Each row comes from the steps of one walk. Every step used is in the known rows, and no mark comes twice. Write the walk behind each row, first mark first.
Known rows
Y W: [-24 -15   4  18   1 -14  -5 -16 -10 -26   3  11  11  16  14   2  -5 -21
 -24 -19   3 -23   7   4  12  18]
A M: [ -3  -8   2   8  -1  -8  -3  -9  -1 -38  11 -10   5  -7   7   0 -16 -14
 -26 -20  12 -32  14  20  15  21]
A M H K: [  9   3   8  -6  -9 -35 -14   3  16 -36  14  22  20  -7 -18 -22 -18 -33
 -35 -25  18 -42  17  41  15  28]
H M Y C: [  0   5   8  -5  -1  18   6  -9  -5 -37   1  19  10   7   2 -13   2 -22
  -1   7  12  -6  22 -26  -6  11]
W V C A M H: [ 55 -11  14 -11 -16  28  -3 -12  10  50  22  12  11 -26  25 -13   6 -55
  20   2  25 -38   1   2 -13   8]
A M Y C: [  5  -6  10  -1  -3  16  -1 -11 -15 -61  -3  -5  15 -22   8 -10  -7 -18
  -8   6  29 -16  31  -3  13  16]
A W Y C V: [-32 -43   8 -15  17  29  -2  -9  -7  20   7  -6   6 -15  40  -2  16  -6
  -5  -3   7 -20   2 -35  17  21]
W Y C A: [ 16 -33  11   3   4  23 -12 -28   7  36  -5  -1  -5 -11  25   4  10 -20
   6  16  17 -21  -9 -60  25  18]
M Y: [ 22  -6  -1  15  -6  -7  -6 -15  -3 -30   3  -3   5  -8  10   4 -14 -11
 -10 -11  13 -15  -3  11   2  18]
Y C: [ -1 -21   6   7   1  -3   2 -17   1 -26  -5  -3  13   6   7   1  -2 -27
 -15 -17   4 -23   9 -14  10  20]
W V C A: [ 51 -27   7  11  -8  34   6 -24  13  71  24   4  -3 -11  42  -3  12 -35
  16   4  -1 -30 -13 -36 -18   6]
Y W V C: [  4 -26  10  13  -3  15   7 -14 -13  29  22  16  14  15  42 -10  11 -38
  -8  -3  -5 -31  10 -25 -13   6]
V C: [ 24 -17   1  21  -4  -7  -6 -12   4  12  15  -2   2  10  23  -6   4 -29
  -9 -14 -11 -33  -9  -1   0  12]
C A M Y: [ 29   0   5  10  -7  24  -7 -20   1 -15   7  -4  -3 -38  14  -2 -11  -9
   5  12  32 -15   6   5   8  14]
W A M H K: [ 12  -3  12 -27  -5 -33 -21  -9  25   4  13  25  17 -12 -13 -21 -12 -22
 -21 -14  28 -44  10  55   3  30]
H M: [ -5   3   0   4   2  -7   3  -7  10 -11  14  13  -1  21   1  -1  -8 -18
 -18 -20  -5 -21   5  -5  -5  16]
M A: [-12   2  -3  23  -1 -23  -5 -20   2   3   2   4   9  -2  21  -1 -17 -20
  -8 -22  10 -19  -2  27   7  20]
A M V C: [  8 -19   9  25   1   0 -20  -3  -1 -15  32  -7  19 -27  37  -3  -2 -38
  -7   0   6 -34  20 -11  17   4]
A W Y: [-20 -29  -1   4   7   0 -18 -14  -4  14  12   1  -9  -7  29  13   0  12
 -19  -6   7 -14 -14 -16   8  23]
W Y C A M V: [  2 -33  19   8  10  31 -26 -20   2   7  12  -4  13 -44  40   4   4 -29
   9  31  33 -23  22 -71  43  10]
V C A M Y: [ 45  -3   8  15 -10  33 -10 -16   0  13  17  -1  -3 -34  28 -15   3 -24
  16  26  20 -21   1  -4  -1   5]
M Y W A: [ -6 -11   8  -2   1  -2 -15 -28  -8   6  -1  18   9  -4  19  -1  -2  -3
   0  10  26 -15   3  18  -5  17]
V C A W: [ 10 -24   2  15  -3  26 -12 -20   8  47  21   8 -11 -19  36   2  16 -11
   9   6  -2 -12 -24  -7 -23   9]
W A M V: [ -3 -21   9   0   8  -8 -24 -19  11  -2  21  -4  18 -32  27  12 -12 -12
  -4  -1  26 -32  18  12  13  14]
A W: [-22 -18  -5   9   1  -3  -6 -13   0 -16  11   2  -1  -7  17  14  -5   5
 -21 -25   2 -11  -8  18 -12  21]
M V C: [ 18 -25   5  32   0 -10 -20  -9   5   7  27  -2  19 -13  38   3   2 -41
  -2  -6  -6 -29   2 -21   9   5]
Y W V C A M: [  8 -21  17   8  -4  45   5 -20  -9  42  27  15   7 -15  47 -15  12 -37
   7  21  14 -31  19 -29  -8   2]

Write each row's walk
[-52 -26   7  -7  17  22  -3 -14 -11  37   4   3  11 -23  52 -10  11 -11
   7   5  16 -11   5 -13  17  19]
M A W Y C V
[ 25   2  12  -5 -12 -13 -16  -7  27  -2  13  25  12 -22 -13 -21 -12 -35
 -17 -10  25 -37   6  24  12  25]
C A M H K
[ 22  -8  11  23   1  21 -15 -12  20  44  35  21   6 -13  38  -5  12 -45
  20  17  -4 -18   0 -48  -7  -4]
H M V C A
[ 33 -18  13  14  -9  46   2 -25 -12  52  19  23   6 -16  49 -13  15 -33
  24  29  16 -14   3 -39 -18  -1]
M Y W V C A
[ 12 -34   4  11   2  31 -24 -21   4  76  21   8 -18 -21  49   2  23  -4
  12  24   4 -14 -30 -37  -4  11]
V C A W Y
[ 44  -3  11   0 -14   9 -18  -9  10  25  12  10   8 -24  11 -13   4 -54
  12  -1  23 -36  -7  21   0  11]
V C A M H
[  0 -15   5 -11   4  -6 -11 -22  10   4  10  -6   1 -11  12   3 -10  -2
 -11  -8  22 -34   7  31   4  22]
W A M
[ -6 -35   9  -9   1  52  12 -28   4  32  11  10   5 -25  34   9  13 -10
  10   4  16  -5   4 -41 -27  13]
Y C A W V
[ -5 -30   1   5   5  23 -20 -25   7  45  12   4 -17 -24  34  15   7  11
   1  10  16  -9 -26 -30   5  20]
C A W Y
[ 19 -27  13  15  -5  35   6 -24  -3  63  22  21   5  -1  47  -8  17 -38
  11  14   3 -26   0 -41 -15   3]
Y W V C A
[ 41 -20  11   5  -7  42   6 -18   7  49  29  -1  -1 -23  41 -10   7 -31
  11  13  12 -35   6 -25  -9   5]
W V C A M
[ 20  -3   5   1 -11 -44 -13  -2  23 -14   9  27  19   6 -17 -17 -14 -36
 -30 -34   7 -37  -3  30   8  29]
M H K
[ -1 -24  16  12   5  26 -14 -19   6 -20  12  -5  22 -46  28   5  -2 -36
   7  14  27 -20  28 -39  25   8]
Y C A M V
[-30 -14  11  -8   7  -4 -11 -23  -6  -6   7  11   9  -3  17  -2  -6  -5
 -16   2  25 -31  20  26   7  19]
Y W A M
[-20 -25  18   8   9   3 -27 -16  -7  18  30  14  24 -21  48  -7   8 -33
   2  23  17 -33  26  -3   9   2]
Y W A M V C
[  4 -30   1   4  -2  26   5 -12  -3  38  31   8   1  -7  44   1  12 -12
  -4  -8  -6 -20  -4 -12 -34  10]
A W V C
[ 34 -27   4  10  -6  12   8 -14   1  36  24   1   6   6  36  -4   7 -32
  -3 -12  -8 -35  -2 -22 -14   9]
W V C
[-10 -13   8  15   4  35 -18 -10  14  44  42  27   3 -26  46   2  18 -24
  17  20  -3  -2  -2 -40 -24  -4]
H M V C A W
[-45   8   0  -4   3  19  14 -13  -1  30  27  33   4  -2  36  -2  -4  -4
  -1  -8  10   1  13   2 -37  11]
H M A W V
[ 55 -12  11   4 -12  52   4 -19  -3  39  26   2   0 -36  42 -15   5 -27
  22  27  23 -23   8 -24 -13   2]
W V C A M Y
[-15  -6  14 -23  -2 -17 -21 -15  -4  -6   0  25  20  -5   1  -5  -7 -31
  -9  -9  39 -35  16  52   5  22]
Y W A M H
[ -3 -27   8  -4   8  11  13 -10   3 -11  -1 -12  19  -4  19  -7   4 -35
  -5 -23  -1 -33  10 -11  16  19]
Y C V
[ 16  -5   5 -12  -1   4 -13 -22   0  -8   7  -2   2 -26  13  -3 -12   5
   2   9  35 -23  10  33   0  19]
W A M Y
[  8 -11  14   6  -6  32   5  -9 -29  -4  24  14  16 -11  42 -20   5 -29
   0  21  20 -24  33 -14  -8   2]
A M Y W V C
[ 10 -26   9  -9  -4  61   9 -28  -5  19   8  12   5 -40  36   3  11  -3
  21  21  29   7   6 -40 -31  10]
M Y C A W V
[-16 -14   0  13  -3  19   5 -17  -9  55  29  17   6 -15  57  -8   8 -17
   7  -1   3 -11  -1   8 -33   8]
M A W V C
[  8 -17   9  22   2  12 -19 -17  12  -9  22  -6  13 -44  28  12 -12 -27
   1   2  22 -24  13 -17  24  10]
C A M V
[  6 -19  16 -30   9  31   3 -18  -2  -2   1 -11  18 -34  24 -16   2 -15
  15  12  33 -29  27  14   8  16]
W A M Y C V
[-30   4   2   2   1  28  10 -10  -3  60  37  36   3   2  50 -16  11 -18
  10   6  -1  -4   9  -6 -46   2]
H M A W V C
[-25  19   0  12   2 -13   3 -12   5   5  12  23   4  13  13 -10 -11 -23
  -6 -14   4 -12   7  14  -5  14]
H M A
[-19  -4  18 -22  -2 -31 -21 -10  11  -4  12  42  24  -3  -7 -26  -7 -26
 -27  -4  32 -40  22  50   6  27]
Y W A M H K
[-19   1   8  11  -2   4  -6 -10 -25 -58   6   9  14 -11  14  -9 -12 -14
 -19   6  28 -16  30  15  13  14]
A M Y W
[  3 -28   2   0  -2  37   7 -26   9  44  21   8  -5 -26  35  15   2   1
   5  -6  12  -8 -11 -19 -28  15]
C A W V
[ -6 -21  -1  10   0  18  -8 -24  10  18  11   5  -9 -23  22  16   0   4
  -2  -8   9  -7 -18   2 -15  18]
C A W
[  4 -30   6  26   1  24 -25 -18  10  41  33   8   6 -40  52   9  14 -21
  16  12   2  -9 -12 -29 -13   2]
M V C A W
[ 17   3  11  -3  -3  39   4 -20   6  -2   0  21   1  -9   8 -11   7 -23
  19  22  19   0  11 -41 -11   8]
H M Y C A
[  4 -17  12   1   1  27   0 -22   6 -14   0  -5   6 -24  12  -4  -1 -27
   1   6  23 -23  17 -19  14  16]
Y C A M
